What can hang from each mark
zunol: kuber
rubul: darek kufiti zunol
rodude: povavuv
punus: kufiti
kuber: darek kufiti povavuv zunol
povavuv: rubul sudaf

Each row was made from one small tree. The marks that hang from a mark follow it in brackets, in alphabetical order. Every link used is in the known rows. Write each row's tree.
Known rows
zunol(kuber(darek kufiti)): [ 15.6 -17.6  13.0 -35.7  25.4  -2.4  16.2  -3.3 -12.3  -0.9  -0.5 -21.3
 -16.7   1.6  13.2   6.4  46.5  -8.4  28.3]
zunol(kuber(darek kufiti povavuv(sudaf))): [ 26.6 -13.8  15.7 -27.4  -8.2   9.9  12.4  21.8 -14.0   1.0  12.0 -24.9
 -26.2 -17.4  13.4  -5.3  37.7  -1.5  22.2]
rodude(povavuv(rubul(darek kufiti) sudaf)): [ 15.0  -6.8  12.5 -25.4  -0.6  12.4  14.6  20.4 -14.8  11.6   5.6   3.8
  12.0  33.3  -7.0 -16.6  28.8 -22.9  -3.7]
rodude(povavuv(sudaf)): [ 10.2   0.0  22.0 -15.1  10.7   2.1  17.7  14.3  -5.8  -7.8  12.0 -16.9
  13.8  24.1 -23.9   8.3  37.8 -12.1 -14.1]
kuber(darek kufiti povavuv(sudaf) zunol): [ 47.2 -11.8  -7.8 -15.5 -65.1  -8.3  11.4  42.5  -7.0 -33.7  42.9 -48.2
  -6.3  18.4  16.6  14.5   0.2 -40.6  46.9]
kuber(darek kufiti povavuv(rubul(zunol) sudaf)): [ 49.0  -6.7   5.8 -28.6 -49.3   3.9   7.0  35.1  -7.4  -7.0  25.7  -9.1
  -0.7   2.1   3.7  13.8  26.9 -21.7  28.0]
kuber(darek kufiti povavuv zunol): [ 44.4 -18.1 -12.0 -13.0 -50.5 -26.0  16.9  33.5 -10.4 -35.4  23.2 -56.3
  -9.0  31.6  22.8  26.6   4.8 -39.7  55.2]
zunol(kuber): [ -2.2  -2.3   9.9  -6.0  55.9  -1.3  14.2 -13.9 -13.4  13.0 -18.8 -13.4
  -2.4 -26.5 -18.8   6.0  18.4  16.2  -8.5]
punus(kufiti): [  4.7  -3.4  -9.1  -4.6  56.4   6.5   9.3  -5.4 -17.8 -13.8 -16.8 -17.4
  -8.1  38.2  -9.5   3.5  -2.5 -46.7  20.0]
povavuv(sudaf): [ 12.7   7.9   2.3  -3.3  16.7  11.5   5.0   6.5  -3.2   2.5   9.3  -7.0
   4.1 -18.2 -36.5  -1.8  -5.8 -13.6 -21.8]
povavuv(rubul(darek kufiti zunol) sudaf): [ 16.9  11.9 -26.4  -3.0 -13.2  13.1   5.3  16.5  -9.2  12.5   6.6  24.6
  15.9 -28.4 -12.3 -25.6 -22.7  -6.7  -7.4]
rubul(darek): [  9.3   1.7 -16.7 -14.5  21.0 -15.2  15.8   6.3  -3.0   4.5 -16.9 -22.6
  -8.6   3.3 -16.0 -15.1  -0.1 -18.5 -17.3]
kuber(povavuv(rubul) zunol): [ 27.0  -4.2  -3.9  14.2  -4.8 -16.6   8.7  13.7 -13.6   2.0  -4.6 -25.1
  22.0   3.1 -30.2  29.8 -20.0  -5.4  13.5]
rodude(povavuv(rubul sudaf)): [ 14.9  -3.4  34.7 -24.0  17.0  10.4  11.7   7.9 -11.5  13.4   7.2   4.1
  28.4  28.7 -36.2  13.5  44.4  -9.6 -11.1]
kuber(darek povavuv(rubul(kufiti) sudaf) zunol): [ 43.5 -10.1  -5.7   0.1 -59.1   3.7   8.8  37.9  -5.6 -14.6  19.0 -27.8
   4.6   4.7  16.7   7.3 -23.9  -5.5  27.6]
kuber(darek kufiti): [ 33.4 -17.2   3.0 -37.4  -3.9 -12.4  15.2   9.9  -6.7 -18.4  11.6 -29.7
 -18.7  40.3  15.6  16.9  36.8 -46.5  38.7]
povavuv(rubul(kufiti zunol) sudaf): [ 18.2  10.6 -14.6   6.3   1.0  16.5   4.6   8.7 -12.2   8.5  11.8  27.1
  22.3 -27.0 -23.9  -3.1 -20.6  -3.1  -0.5]
rodude(povavuv): [  7.8  -6.0  19.2 -12.6  26.5 -16.2  23.0   6.7  -8.9  -9.1  -6.6 -26.9
  13.3  39.5 -18.2  23.7  43.3  -8.1  -3.5]
povavuv(rubul): [ 17.0  -4.0  16.4 -13.7  40.9  -0.5   6.5 -11.9 -11.5  25.2 -18.7   5.5
  16.0  14.7 -40.6  20.1  12.0 -11.5  -4.5]
kuber(darek kufiti povavuv(sudaf)): [ 46.3 -14.0   8.1 -24.9 -45.5   3.9   9.7  37.4  -7.5 -14.8  27.0 -34.4
 -28.8  18.0  15.3   3.2  24.4 -39.4  29.6]

Write each row's tree
[ 18.1   0.8 -12.0  -4.9  -3.0 -18.7  21.0  15.8  -9.0 -19.6  -0.2 -21.9
  -1.4 -32.8   9.8  17.1  26.3  23.9  16.8]	rubul(zunol(kuber(darek kufiti povavuv)))
[ 33.5 -14.4 -12.9 -27.1 -20.8 -25.8  15.8  13.9  -6.6 -36.0  27.3 -43.7
   3.3  36.8  16.8  29.1   9.3 -48.3  55.9]	kuber(darek kufiti zunol)
[  9.4  11.5 -30.9  -6.8  -9.2  -8.5  16.8  21.9 -10.7  -3.8   2.6 -10.8
  -2.8 -54.5  -1.0 -20.9   8.7  11.1  -6.9]	rubul(darek zunol(kuber(kufiti povavuv(sudaf))))
[ 16.6   4.2 -25.6  18.9 -17.8  -2.1  20.2  25.6  -9.4 -22.1   3.8 -12.8
 -12.4 -48.8  30.7  -7.7 -12.7  35.4  11.6]	rubul(kufiti zunol(kuber(darek povavuv(sudaf))))
[ 13.8  -1.2  25.3 -33.1   5.3   9.7  13.0  15.1  -8.2  17.0   2.9   2.3
  22.7  29.9 -27.1  -5.0  42.6 -12.4 -19.3]	rodude(povavuv(rubul(darek) sudaf))
[ 14.6  -0.9 -28.9  19.9  -7.9 -13.3  25.6  19.9 -10.0 -22.4  -7.1 -19.7
 -13.9 -40.0  34.1  -0.1 -10.8  38.6  19.0]	rubul(kufiti zunol(kuber(darek povavuv)))
[ 21.4  -2.8   3.9  -6.8  10.5  27.4   0.6   5.4 -16.7  22.2   8.5  22.4
   5.6  -3.6 -23.5 -11.2 -14.9 -24.3   4.9]	povavuv(rubul(kufiti) sudaf)
[ 41.6 -16.3  -9.3   3.0 -42.2 -15.4  14.8  29.3  -7.9 -17.2   2.7 -37.5
   2.5  23.8  23.6  20.9 -20.4  -4.5  39.5]	kuber(darek povavuv(rubul(kufiti)) zunol)
[  4.8  15.1 -11.8  18.2  14.0  -5.2  14.2  10.4  -6.0  -5.5  -3.9 -10.4
  11.7 -68.1 -21.8   7.1   1.9  42.5 -18.1]	rubul(zunol(kuber(povavuv(sudaf))))
[ 37.5  -1.1  -6.0   2.2 -52.8 -10.7  12.5  37.6   5.3 -29.0  24.0 -52.2
   0.8  -0.5   6.8  13.0 -16.2   1.5  12.2]	kuber(darek povavuv(sudaf) zunol)
[  7.9   7.7 -31.6  31.2  -0.4   0.5  19.2  19.2 -15.7 -11.1   0.3  -3.7
  -5.3 -58.0   8.6  -8.8 -27.0  28.5   5.2]	rubul(kufiti zunol(kuber(povavuv(sudaf))))
[  2.6   1.5  12.2 -22.9  25.3 -13.7  22.6   5.8 -10.8   8.1 -14.7  -0.1
  32.3   6.5 -16.8   9.4  53.5  20.1 -10.1]	rodude(povavuv(rubul(darek zunol(kuber))))
[ 19.7   4.9  -9.7  -5.0 -13.6  -9.3  17.1  20.4  -6.5 -17.5  11.5 -17.7
   0.8 -46.9   6.5   7.9  22.0  23.2   9.1]	rubul(zunol(kuber(darek kufiti povavuv(sudaf))))
[ 12.4  10.8 -14.3 -10.9  18.6 -15.1  11.0   0.6  -4.2  14.9 -19.8   7.9
  27.2 -16.0 -30.9   4.4   6.7   5.2 -16.5]	povavuv(rubul(darek zunol))
[ 11.6   2.9 -12.3 -13.3  14.5 -17.6  19.8   2.1  -6.8 -20.0   1.7 -15.0
   6.5 -30.4   4.1  18.4  31.0  18.1  14.3]	rubul(zunol(kuber(darek kufiti)))
[  7.9  10.9 -59.6  15.5  -5.3 -22.0  22.2  17.7  -7.3 -19.9  -8.8 -11.4
  -6.0 -17.0  15.7 -24.6 -33.1  -4.7   5.1]	rubul(darek kufiti zunol)
[ 24.1 -19.4  15.2 -25.1   3.4  -4.2  16.5  13.9 -16.2  -3.0  -4.9 -29.6
 -28.5  -4.0  20.2   6.5  40.2  -3.6  29.0]	zunol(kuber(darek kufiti povavuv))
[ 29.3  -1.4 -24.0  11.3 -40.4   5.9   6.1  32.3 -15.2   2.6  12.2 -13.9
   7.7  -7.9  -7.5 -12.3 -45.4 -16.5  11.3]	kuber(povavuv(rubul(darek kufiti) sudaf) zunol)
[ 32.7  -7.5  -0.8  -6.4 -17.3   5.2   6.4  27.4 -20.1  -2.1  20.2 -17.1
 -18.2   1.7 -18.3   1.9   5.8 -47.1  20.2]	kuber(kufiti povavuv(sudaf))
[ 11.2   3.6  -3.5 -14.0 -10.2   2.4  17.4  23.0 -10.9  -0.1   9.5   8.8
  24.5  13.2  -5.5 -10.3  20.7  -6.0  -4.9]	rodude(povavuv(rubul(darek kufiti zunol) sudaf))
[  2.5   7.9 -17.8  -1.3  32.5 -16.5  17.1  -3.4 -13.9  -9.5   0.0  -4.3
  12.6 -41.3 -16.0  16.9  17.8  11.6   9.4]	rubul(zunol(kuber(kufiti)))
[ 31.6 -10.8 -20.2   6.9 -21.9 -22.9  12.7  21.4 -22.0 -23.7  20.4 -42.5
   0.0  17.7  -9.8  25.8 -12.6 -48.0  45.5]	kuber(kufiti povavuv zunol)
[  9.1  -6.8  10.7 -10.0  32.8   4.6  11.1   2.4 -17.1  31.3 -29.8  -7.9
  -6.6 -27.3 -14.1  -6.2  19.7  23.5  -8.9]	zunol(kuber(povavuv(rubul(darek))))
[  9.5   1.5  17.4 -12.6  24.2 -18.4  21.2   5.1 -10.1  -0.1  -5.8  -2.1
  39.3  23.8 -28.8  33.2  46.4   6.5  -2.3]	rodude(povavuv(rubul(zunol)))
[ 16.6 -15.3  11.4 -25.3  22.2   4.2  10.0   5.8 -27.5  28.9 -12.3  -4.6
 -13.6 -15.1  -9.3  -7.6  33.1 -11.9  16.0]	zunol(kuber(kufiti povavuv(rubul(darek))))
